(in the rows, 128 means zero)
Known rows, with every step that occurs
rira-teresot-gako-lomebe: [153 143 111 117 116 141 107 126 126 119 133  73 111 113 116 141 149 140
 171 121  82 140 151 140 108 131  87 122 156 139 153 115 152 146 122  99
 129 160 180 124 106 139  94 135 114 134 124]
gako-teresot: [146 122 128 102 139 119  94 146 116 114 111 130 101 144 130 121 122 150
 142 124 140 116 154  94 137 115 102 113 132 115 145 117 122 113 139 140
 130 144 136 119 125 121 115 129 122 126 133]
ruvi-penidos-kimiz-rira-teresot-gako-lomebe: [114 136 120 166 115 156  94 175 109 124 124  75 136 119 140 124 158 182
 171  95  80 131 182 156 144 111  71 121 129 128 156 106 128 137 119 112
 136 135 174 157 105 128  56 145 100 165  93]
lomebe-sovape-leri: [130 147 132 114 121 141 163 170 122 136 113 123 135 158 118 121 114 125
 109 128 104 105 113 118 127 133 110 116 114 141 140 142 127 130 127 149
 124 129 122 118 120 151 128 135 111 115 125]
kimiz-rira-teresot-gako-lomebe-sovape-ruvi: [162 133 122 122 102 166 124 170  81 131 117  60 124 148 127 132 134 157
 119 120  63  98 170 127 116  99  79 151 152 147 161 125 142 124 120 110
 139 181 184 158 111 164 106 124  73 171 129]
kimiz-penidos-ruvi-sovape-leri: [123 167 140 130 132 134 139 192 114 151 143 126 126 151 153 115 153 139
  94  41  82  79 135 138 118 118 107 106 123  86 167 123 118 160  90 166
 127 124 119 128 127 166  82  94 134 122 114]
penidos-kasub-sovape: [120 135 149 121 138 102 109 130 129 108 125 103 145  89 106 130 137 153
  94  89 165 121 113 137 124  96 136 111 134 105 113 124 152 110 153 147
 148 119 137 130 192 106  91 120 133 109 108]
rira-teresot-gako-leri: [121 166 133 146 116 135  98 153 126 116 141  76 109 119 111 145 158 136
 171 112  95 157 142 115 106 151 115 129 132 121 173 111 157 120 131 120
 132 131 142 152 117 136  80 123 162 103 109]
penidos-ruvi: [159 144 122 128 120 123 131 145 103 125 118 125 136 140 135 102 136 130
 106  85 125 105 127 134 150 119 101 121 127 113 126 142 147 125 122 158
 128 130 147 135 136 148 117 113 128 122 141]
teresot-penidos-kasub: [121 157 151 119 141 128 138 141 127 127 142  78 157 103 126 119 131 171
 103 101 125 108 121 140 141  91 116 106 122 122 119 141 159 115 156 120
 121 109 135 137 144 111 105  84 122 132 112]
rira-leri: [127 139 138 134 150 139 139 118 139 123 133 148 133 117 123 145 150 117
 121 134 119  99 136 106 115 150 137  97 115 126 134 115 134 147 126 115
 130 136 134 133 152 137 111 117 156 118 130]
sasepiv-kasub-sovape: [ 81 132 123 116 134 134  92 116 124 115 122 117 127  96 128 136 159 126
 120 107 163 135 142 129 100  91 137 140 115 122 116 119 137 139  99 167
 147 136 100 157 152  99 119 139 131 118 140]
kimiz-penidos-kasub: [122 136 155 124 153 117 136 123 138 147 142 105 134 101 142 121 152 147
  95 118 137  86 125 143 135 110 135 108 138  96 151 118 102 130 135 127
 135 119 135 114 154 113 111  87 121 136 123]
kimiz-rira-teresot-gako: [135 143 156 145 108 154 104 136 128 121 116  96 137 135 122 134 129 141
 158 129  87 133 138 138 120 135 121 151 129 140 143 129 141 141 138 127
 133 154 128 166 104 136 127 129 130 141  99]
penidos-kimiz-rira-teresot-gako-lomebe-sovape-kese: [131 136  99 169 102 170 141 170 116 132  99  50 108 174 126 150 121 166
 155 116  86 101 144 158 153 127  68 136 126 132 134 113 127 128 131 125
 120 168 199 124  97 169 101 126  96 180 101]
kimiz-penidos-kasub-sovape-kese: [105 132 149 142 154 117 124 130 125 126 127  93 123 110 124 153 156 148
 103  90 145  91  89 169 138  99 159 116 123  95 126  96 109 135 130 156
 144 128 129 116 185 128  94  97 129 126 100]
sasepiv-kasub-sovape-ruvi-penidos: [ 53 125 109 121 137 141  81 156  79 117 131  98 151  85 137 128 195 159
 108  72 111 139 164 136  86  53 137 140 116 115 139 106 140 164  74 167
 150 123 106 179 176 102  80 137  96 131 138]
gize-kimiz-rira-leri: [112 120 136 171 149 149 117 128 139 115 119 160 114 138 150 131 144 130
  95 120 134  68 138 120 138 128 144  84  92 147 124 118 111 148 114 117
 125 125 136 173 142 117 119  95 165 160 132]
gize-kimiz-rira-teresot-penidos: [105 147 130 156 125 160  85 148 138 112 120  91 126 132 166 122 127 147
 107 123  98  87 124 143 152 109 107 106  92 174 116 135 163 140 118 105
 110 127 120 188 100 110 137 112 132 143 109]
kasub-sovape-ruvi-penidos-kimiz-rira: [ 88 128 126 169 142 140  91 190  71 125 122 114 149 135 137 107 165 189
 103  71 119 116 149 136 132  66 113 144 113 107 106 110 116 123 105 156
 153 122 122 182 178 103  49 135 101 142  93]
teresot-gako-lomebe: [159 129 113 126 122 129 126 127 121 134 146  87 108 127 114 143 146 156
 157 109 112 145 147 141 130 114  98 136 157 123 143 116 123 129 104 111
 137 144 181 123 106 135  80 125 109 150 121]
lizi-penidos-kimiz-rira: [113  97 163 168 131 149 122 158 115 123  96 134 127 132 145 134 140 136
 138 118 143 103 139 143 164 124 108 137 122 106 117 133 109 126 122 133
 137 120 100 144 137 118  94 107 126 166 125]
kasub-sovape: [123 136 130 123 133 119  94 123 124 110 127 118 124 114 117 137 136 120
 114 106 156 135 116 129 126 112 129 132 127 122 109 111 145 123 119 152
 142 130 111 143 159 110 109 144 128 102 120]
kimiz-rira-teresot-penidos-ruvi: [149 170 155 142 114 167 109 172 108 123 106  87 150 126 152 100 119 149
 112  94  89  79 137 146 159 118  82 122 104 141 125 157 186 128 140 147
 136 148 120 183 107 148 129 112 127 124 118]
kimiz-rira-teresot-penidos: [118 154 163 140 121 167 108 151 132 117 118  91 146 118 144 127 111 146
 127 142  92 108 133 140 144 128 106 127 109 156 128 141 165 129 148 113
 134 144 106 183 103 132 136 131 120 130 104]
kasub-sovape-kese: [112 128 114 153 124 133 118 130 123 109 115 110 115 127 107 160 137 131
 137  96 141 138  92 151 130 119 146 143 112 125 102 107 142 139 127 163
 134 129 124 134 160 141 106 150 140 116 101]
sasepiv-kasub-sovape-teresot: [ 84 135 116 118 155 145  90 130  82 104 112 118 137 117 118 140 156 136
 110  93 127 150 157 143 107 122 142 162 124  94 117 102 142 156  96 180
 146 129 103 155 149 130 102 133 132 104 132]
lizi-penidos: [125  97 139 119 134 137 117 136 125 119 108 123 132  99 140 154 151 104
 142 121 125 124 133 141 135 124 122 138 138 118 140 134 123 150 111 131
 131 118  95 131 147 128 112 107 120 138 136]
lomebe-sovape: [131 143 115 108 115 138 141 139 123 140 115 107 133 136 133 128 108 109
 106 135 124 119 130 121 141 114 107 130 126 137 129 138 128 123 124 128
 122 143 133 120 121 136 157 126 101 121 142]
penidos-kasub: [131 129 140 123 141 113 135 128 139 124 124 113 149 103 119 122 128 155
 110 102 137 109 129 136 127 119 131 107 128 116 136 135 139 116 155 125
 139 116 142 119 157 125 113 103 131 136 123]
penidos-ruvi-sovape: [124 156 110 118 115 126 118 163 105 142 129 112 138 122 139 127 137 140
 106  37 103 116 152 139 123 102 102 121 127  95 150 133 152 144 116 148
 130 125 135 137 137 156 106 110 130 131 119]
lomebe-sovape-ruvi-penidos-leri: [100 135 117 143 111 157 136 199  84 154 133  91 146 131 119 100 153 158
  77  75  92 107 154 119 132  79  98 131 115 114 152 125 134 140 104 130
 146  98 155 147 147 148 104 102 113 123 141]
penidos-kasub-sasepiv: [125 132 151 127 150 120 137 137 136 111 129 115 148  97 131 120 148 146
 127  92 157 107  90 135 134  87 146 101 126 112 110 136 153 101 154 156
 133 107 134 131 176 129  98 118 148 136 126]
gize-lomebe-gako: [132 106 131 124 115 123 139 127 141 128 122 120 124  73 128 138 123 142
 127 117 166 154 104 122 124 137 137 115 146 136 132 135  86 165 125 105
 144 111 143 135 129 111 154 115 107 144 160]
kimiz-rira: [125 117 153 145 125 146 123 137 122 130 106 143 133 139 135 129 107 143
 127 124 144 109 138 131 144 126 140 141 118 139 122 138 111 113 134 130
 147 133 115 163 120 131 144 124 127 151 111]
lomebe-sovape-ruvi-penidos-kimiz-rira: [ 88 130 119 157 122 163 139 199  69 147 106  99 155 154 145  97 136 178
  86  97  96  98 161 128 153  73  93 132 116 114 139 127 108 122 113 136
 133 126 139 158 136 133  97 116  74 164 112]
teresot-gako-lomebe-sovape: [154 137 105 103 109 144 136 135 116 151 134  62 109 139 106 143 132 141
 128 116 112 138 151 127 138  98  78 138 154 128 151 115 121 122 105 118
 124 152 189 115 102 139  99 125  83 143 141]
lizi-penidos-ruvi-sovape: [124 130 127 116 113 135 106 172 101 134 105 110 136  94 152 148 157 117
 114  29 104 110 153 148 130 100 100 135 136  93 156 135 148 165 108 159
 135 114 105 142 157 156  97  92 122 133 135]
sasepiv-kasub-penidos-kimiz: [ 68 128 120 150 131 127 111 128 110 122 101 128 125  91 136 121 169 145
 134 116 141  88 155 121 100 110 122 129 123  87 124 118 107 153 110 161
 142 135 114 154 124  96 102 107 130 142 158]
lomebe-gako-teresot-penidos: [149 138 135 105 134 121  89 168 118 120 111  54 118 113 132 127 106 183
 127 105 147 145 141  87 159 112  87 107 143 126 124 119 125 123 146 114
 116 127 122 155 112 126 129 108  93 141 148]
ruvi-sovape-teresot-penidos-leri: [ 93 171 126 159 128 159 115 193  93 148 141  76 138 146 112 133 137 178
  98  30  69 138 155 143 145 118 107 136 124  84 137 115 169 154 118 137
 129  82 134 151 116 161  86  85 160 117 104]

Rows
[ 89 132 142 124 154 134 127 155 125 115 133 108 167  77 134 110 171 158
 126  73 143 125 112 148 144  73 149 103 116 114 130 130 149 122 145 150
 136  90 126 142 189 120  85 120 129 130 115] -> ruvi-penidos-kasub-sasepiv
[119 156 150 128 171 147 137 163  90 103 142  84 165 106 124 117 150 179
 109  73 104 121  98 148 162  97 135 123 138  96 103 130 182 116 159 161
 117 105 127 147 167 146  82  95 143 119 118] -> sovape-teresot-penidos-kasub-sasepiv
[146 145 110 150 112 160 130 184  79 130 119  55 118 156 129 115 142 177
 113 117  63  94 168 120 125  96  57 127 153 124 138 125 139 115 113 110
 126 175 193 146 112 155  78 117  83 177 127] -> penidos-kimiz-rira-teresot-gako-lomebe-sovape-ruvi
[113 164 122 159 133 135 127 158 115 134 144  85 136 137 135 116 138 161
 119 120 120 124 117 117 156 107  84 115 129 115 103 124 153 124 126 122
 108 121 131 131 125 106  91 111 123 132 118] -> teresot-penidos-kimiz
[ 88 140 109 155 136 130 120 161 113 133 128 112 144 125 141 111 152 156
 131 106 119 137 147 138 145 109 103 111 118 102 133 116 121 135 120 134
 120 106 128 125 135 102  85 131 116 129 113] -> ruvi-penidos-kimiz
[120 162 128 128 159 147  92 153  79 102 143  92 143 124 110 139 135 154
 106  92  96 147 125 148 152 114 117 151 140 108 103 109 172 137 118 164
 131 119 109 155 144 130  85 121 118  86 103] -> kasub-sovape-teresot-penidos
[ 80 176 141 177 170 171 126 189  97 136 135 111 154 151 139 140 142 180
  90  59  62 105 179 128 145 132 110 113 112  81 125  99 156 159 125 123
 120 121 117 170 131 151  64  84 151 141  85] -> ruvi-sovape-teresot-penidos-kimiz-rira-leri
[ 94 132 100 156 141 131 125 177  82 132 138 115 151 135 140 102 171 175
 115  96  84 127 154 125 129  91 106 121 128 103 130 115 123 143 102 129
 125 110 147 133 155 119  64 121 103 140 113] -> sovape-ruvi-penidos-kimiz
[119 114  85  99 130 150 129 179  76 149 128  86 137 113 132 122 150 160
 101  97  87 116 173 133 129  74  85 126 140 131 163 111 116 131  92 107
 131 133 177 130 137 150  91 136  48 156 146] -> gako-lomebe-sovape-ruvi-penidos
[130 137 104 134 101 162 132 205  73 157 147  50 129 134 104 114 179 190
 107  55  78 127 173 123 129  63  66 132 144 107 168 107 123 144  82 115
 140 108 213 132 125 155  62 101  96 146 139] -> teresot-gako-lomebe-sovape-ruvi-penidos-leri
[141 148 117 147 106 162 124 167 109 137 110  58 116 150 128 124 127 157
 134 126 100 101 162 129 144 116  52 125 135 135 141 129 132 116 130 112
 130 170 183 134  95 144  99 130  93 164 120] -> penidos-kimiz-rira-teresot-gako-lomebe-sovape
[121 153 139 131 119 119 127 184  90 124 105 134 140 121 117 128 155 150
 112  19  96  79 142 135  94 122 122 111 127  89 162 135 128 162 122 178
 155 120 116 160 133 167  78 109 142 119 126] -> kasub-penidos-ruvi-sovape-leri
[120 128 168 149 145 159 131 131 137 125 120 160 136 126 132 139 130 133
 115 129 134  88 149 118 130 143 139 104 104 132 134 116 111 133 131 120
 149 140 122 163 143 141 124 118 148 149 122] -> kimiz-rira-leri
[123 152 140 129 162 128 131 163  95 113 140  91 164 124 123 121 132 183
 103  89  89 117 136 154 153 117 122 127 140 100 130 125 167 134 161 137
 128 105 141 129 145 143  97  81 121 116 112] -> sovape-teresot-penidos-kasub
[121 142 156 123 160 110 107 140  91 126 147 100 131  99 131 116 172 160
  71  94 130  89 114 137 106  66 145 120 159  89 129 105 123 129 114 143
 154 136 131 128 206 111  72  82 113 125 125] -> kimiz-penidos-kasub-sovape-ruvi
[117 158 159 155 176 153 107 181 122 117 115 124 117 151 145 115 136 193
 122 113 129  67 167  75 159 107  77  79 103 106 121 112 134 116 144 132
 123 148 130 164 125 110  69  97 142 142 108] -> gako-teresot-penidos-kimiz-rira-leri
[128 156 102 128 120 132 105 210  96 139 103  30 115 132 144 147 114 201
 120   6 117 125 133 125 155  93  84 114 125  96 141 114 141 149 142 145
 116 128 130 158 120 175 102  97 102 159 125] -> lomebe-gako-teresot-penidos-ruvi-sovape-kese
[160 137  96 105 108 146 145 156  79 143 140  62 115 150 103 140 148 164
 111 103  86 123 155 121 121  78  81 153 171 117 158 112 119 130  95 107
 124 159 205 119 121 155  85 112  73 162 144] -> teresot-gako-lomebe-sovape-ruvi
[128 149 148 149 149 144  95 183 110 129 103 101 114 164 146 103 113 199
 134 120 137  94 158  99 179  85  76 111 116 111 118 126 128  89 143 142
 123 140 125 160 100 104  82 114 119 149  99] -> gako-teresot-penidos-kimiz-rira
[138 147 141 129 156 112 108 137  88  96 136  76 152 125  87 138 153 172
 118  57 106 151 133 160 131 114 142 148 150  77 126 104 161 138 145 162
 145 113 148 123 180 128  65 103 135  98  94] -> penidos-kasub-sovape-teresot-gako
[ 69 118 146 169 126 153 111 140 109 128  82 134 128 103 140 120 147 152
 133 105 153  74 169 133 111 105 135 134 115  99 121 127  87 140 120 163
 152 144 113 187 112  98 121 112 126 172 142] -> sasepiv-kasub-penidos-kimiz-rira
[155 131 139 129 123 121 115 141  93 110 100 135 133 101 127 110 149 136
 118  76 133  77 133 127 130 116 120 124 139  95 135 134 130 138 137 170
 154 139 136 159 136 142 116 103 125 121 156] -> kasub-penidos-ruvi
[ 89 129 135 111 139 113  90 146 125 111 123  97 165  73 112 119 155 165
 101  68 146 134 137 161 131  79 133 111 113 113 139 113 140 127 132 151
 157  98 125 142 195  98  74 131 112 104  93] -> ruvi-penidos-kasub-sovape
[150 169 127 134 149 151 127 181  58 116 128 103 155 153 137 101 136 159
  96  62  75 108 143 143 171 130  89 140 139  94 120 137 174 143 129 169
 117 121 134 142 126 165 101  94 119 105 132] -> sovape-teresot-penidos-ruvi
[107 166 163 185 155 166 141 160 129 133 127 125 144 141 139 130 141 170
 110 119 123  78 144 101 149 117 103  90  95 116 104 123 140 132 136 114
 123 131 128 172 134 116  89  98 148 142 112] -> teresot-penidos-kimiz-rira-leri
[119 140 166 129 161 130 141 130 136 137 145 111 130  94 147 114 164 134
  99 108 152  88  88 143 143  85 152 107 145  93 127 120 118 114 138 149
 131 114 125 121 170 127  96  94 142 132 134] -> kimiz-penidos-kasub-sasepiv
[ 80 140 116 118 117 136 100 151  96 134 101 113 139  77 143 136 175 139
 108  21 118  77 182 138  86  85 122 137 122  81 170 123 133 171 103 182
 155 140 116 178 128 131 113  98 131 142 157] -> sasepiv-kasub-penidos-ruvi-sovape
[139 157 114 113 133 149 138 152  86 127 128  78 137 167 100 135 125 135
 115 105  72 147 148 138 148 133 116 171 151  97 144 105 135 147 122 149
 114 138 155 110 107 160 123 107 106 100 123] -> lomebe-sovape-teresot-gako
[161 125  99 126 146 138 124 147  75 119 146  95 117 151 104 140 149 171
 148  88  76 153 171 144 136 142 105 154 174 101 145  94 129 144 112 126
 128 135 189 112 111 162  76 119 111 140 124] -> sovape-teresot-gako-lomebe
[123 131 154 157 113 127 108 146 111 134 110 132 119 103 111 122 147 137
 126  88 140  91 130 120 121 128 133 126 125  92 128 129 121 134 135 136
 162  97 136 155 124 127 117  99 167 116 149] -> kasub-penidos-leri
[132 178 133 105 133 137 110 228 101 132 122  92 126 167 131 108 141 188
 112  17  85  93 152 105 133  85  62  95 114  95 157 137 164 133 121 168
 123 126 118 147 113 158  57 107 128 115 103] -> gako-teresot-penidos-ruvi-sovape-leri
[131 155 103 125 138 133 118 177  71 128 127 123 141 145 134 125 137 152
  93  22  70 120 161 153 132 132 103 135 149  77 156 120 161 154 123 170
 131 115 132 130 137 179 101  97 128 117 127] -> penidos-ruvi-sovape-teresot
[151 143 150  94 155 100  82 192  83 103 122  36 137  91 115 113 132 226
  83  59 153 124 128  94 125  55 105 103 154 101 110 114 150 113 154 127
 146 122 126 173 188 113  73  94  92 137 132] -> lomebe-gako-teresot-penidos-kasub-sovape-ruvi
[164 150  88 125 130 137 114 183  61 134 148  78 127 150 111 140 159 178
 123   4  53 140 191 161 133 116  75 152 178  69 168 100 150 160 100 150
 127 136 192 127 116 190  55 102 113 148 122] -> penidos-ruvi-sovape-teresot-gako-lomebe
[101 117 131 121 143 120 128 167  93 121 141  95 171  96 127 105 168 190
  98  74  94 113 146 145 110  74 135 110 124 104 154 126 131 141 135 124
 137  99 147 132 187 126  73 103 100 142 108] -> sovape-ruvi-penidos-kasub
